What can hang from each mark
Z166: Z272
Z148: Z562 Z705 Z861
Z562: Z43 Z45
Z861: Z148
Z7: Z705
Z705: Z7 Z45 Z148
Z43: Z705
Z272: Z7 Z166
Z45: Z861

Every row comes from one small tree of marks. The marks that hang from a mark follow it in brackets, in the order of their numbers. Every link used is in the known rows. Which tree was each row made from?
In the rows, zero is written as 128.
Known rows
Z43[Z705[Z7 Z148]]: [185 138 123 135 134 183 136 156 125 101  84 132 116 136 149 143 143 159
 122 156 152]
Z166[Z272[Z7[Z705[Z45 Z148[Z562]]]]]: [160 119 195 108  61 123 157 154 131 142 142  81 183 137 119 156 160 109
 136  94 136]
Z7[Z705[Z148[Z562]]]: [156 116 129 108 116 110 116 136 135 173 127 116 172 124 127 123 126 101
 161 142 113]
Z7[Z705[Z148]]: [170 101  92 131 134 110 103 136 124 136 124 116 153  95 107 112 141 100
 150 143  98]
Z166[Z272]: [153  60 108 119 128  47  92 134 136 121 159 151 196  85  78 113 160 135
 136 121  83]
Z705[Z7 Z148[Z562[Z43 Z45[Z861]]]]: [104 127 130 112  91 176 166 143  75 173  91 158  81 143 128 150 122 112
 169 143 159]
Z272[Z7[Z705[Z45[Z861] Z148]] Z166]: [117 143 143 144  96 184 195 137 142  37 111  88 140 101 156 140 136 110
  86 108 143]
Z705[Z7 Z45 Z148[Z562 Z861]]: [113 167 195 130  95 194 156 132 113 127 145 101 105 175 203 159 128 134
 158 117 168]
Z562[Z43[Z705[Z7 Z45]]]: [153 144 118 137 115 138  89 147  73 116 100 112  72 126 114 134 131 168
 121 155 162]
Z861[Z148[Z562[Z43]]]: [114 142  75  88 133  69  71 110 158 135 135 139 165 148 107 121 100 110
 132 159  85]
Z43[Z705[Z45]]: [150 133 122 146 178 122  88 144 126 118 142 123 114 118 122 124 156 177
 109 134 122]
Z861[Z148[Z562[Z43] Z705[Z45]]]: [ 91 163 129  86 126  74  93 102 144 175 142 113 117 183 137 122  99 127
 126 119 130]
Z272[Z7[Z705[Z45 Z148]] Z166]: [137 155 155 131  73 166 179 139 145  29 114  60 150 116 161 138 145 107
 105 105 132]
Z166[Z272[Z7[Z705]]]: [188  78 139 129  88  54 124 127 152 109 134 110 203  91  67 113 141 103
 119 113  98]
Z45[Z861]: [114  73  68 152 189  97 101 115 140 104 142 197 156  72  90 105 131 135
 114 129  89]
Z705[Z7 Z45[Z861] Z148[Z562]]: [ 93 141 150 139 114 237 188 153  94 113 126 133 102 147 177 181 140 156
 132  92 166]
Z705[Z148]: [142 105  90 110 146 131 106 143 130  98 126 149 160 108 126 133 164 117
 150 134  92]
Z272[Z7[Z705[Z45 Z148[Z562]]] Z166]: [123 168 189 113  60 165 194 137 156  62 115  60 166 142 179 152 130 108
 115 103 146]
Z148[Z562[Z45]]: [111 108 136 113 141  62 114 112 146 182 156 156 150 132 102 114 131 121
 175 120  85]
Z166[Z272[Z7[Z705[Z148]]]]: [187  87 145 117  79  96 138 146 143 111 121 105 193 100  90 129 156  96
 128 118 108]

Which tree is each row?
[109 122 138 131 116 185 189 139 109 156 111 162 105 142 143 149 128 126
 162 118 140]  Z705[Z7 Z148[Z562[Z45[Z861]]]]
[109 152 111 158 128 150 174 106 178  22 130  86 148 106 132 119 107 114
  55 108 107]  Z272[Z7[Z705[Z45[Z861[Z148]]]] Z166]
[ 77 136  93 141 189 144 119 119 150 119 168 149 133 132 126 142 126 149
  98 102  93]  Z705[Z45[Z861[Z148[Z562]]]]
[130 107 100 158 160 170 126 144  94 139 143 121 106  90 119 129 150 126
 122 119 124]  Z7[Z705[Z45[Z861] Z148]]
[134 145 148 145  88 115 162 117 158  27 129  66 163 101 135 120 123 115
  97  98 115]  Z272[Z7[Z705[Z45]] Z166]
[147 114 100 124 156  67  67 135  92 187 111 153  75 108  67  91 138 131
 152 182 120]  Z562[Z43[Z705] Z45]
[ 73 139  84 127 164 134  97 122 118 133 156 145 112 130 116 138 119 139
 105 125 111]  Z705[Z45[Z861[Z148[Z562[Z43]]]]]
[168 112 119 138 141  96  90 113 137 154 137 122 139 104 122  90 123  85
 151 166 115]  Z7[Z705[Z148[Z861]]]
[123 162 187 111 129  83  61 115 122 204 143 132 105 156 150 107 102 136
 144 181 174]  Z148[Z562[Z43[Z705[Z45]]] Z861]
[101 115  77 142 149  97 130  94 104 172 108 165  43 130  76  93  93 111
 121 142 127]  Z562[Z43 Z45[Z861[Z148[Z705[Z7]]]]]
[ 99 133 101 117 135 108 135  92 148 156 102 171 114 156 123 114  66 125
 103 134 150]  Z45[Z861[Z148[Z562[Z43] Z705[Z7]]]]
[111 137  94 114 165  77 107 106 177 157 163 143 149 155 102 117 116 115
 143 129  55]  Z861[Z148[Z562[Z45]]]
[151 145 134 130 169 175 108 167 113 121 125 117 106 132 151 148 177 167
 120 138 138]  Z43[Z705[Z45 Z148]]
[131 132 122 147 191 200 124 165 109 127 122 148  91 117 145 146 167 172
 101 138 149]  Z43[Z705[Z45[Z861] Z148]]
[124 146 182 126  98 152 157 117 128 170 130 135 102 167 164 130 116 104
 183 146 145]  Z705[Z7 Z148[Z562[Z45] Z861]]
[139 152 142 117 137 142  63 148  86 155 118 122  71 136 143 121 147 134
 135 188 171]  Z562[Z43[Z705[Z45 Z148[Z861]]]]
[105 130 111 134 157 116 156  89 177 146 119 171 136 158 134 115  74 136
  97 113 133]  Z45[Z861[Z148[Z562 Z705[Z7]]]]
[109 109  99 179 153 178 151 127  95  71 142 139  96 101 126 142 134 169
 108  87 127]  Z705[Z7 Z45[Z861]]
[ 84 137 173 120  95 124 152 108  87 183 112 139  77 160 150 131  89 149
 133 101 204]  Z148[Z562[Z43] Z705[Z7 Z45[Z861]]]
[134 125 177 112  96  79 153  96 152 164 115 139 152 169 153 118  89 140
 148 101 157]  Z148[Z562 Z705[Z7]]
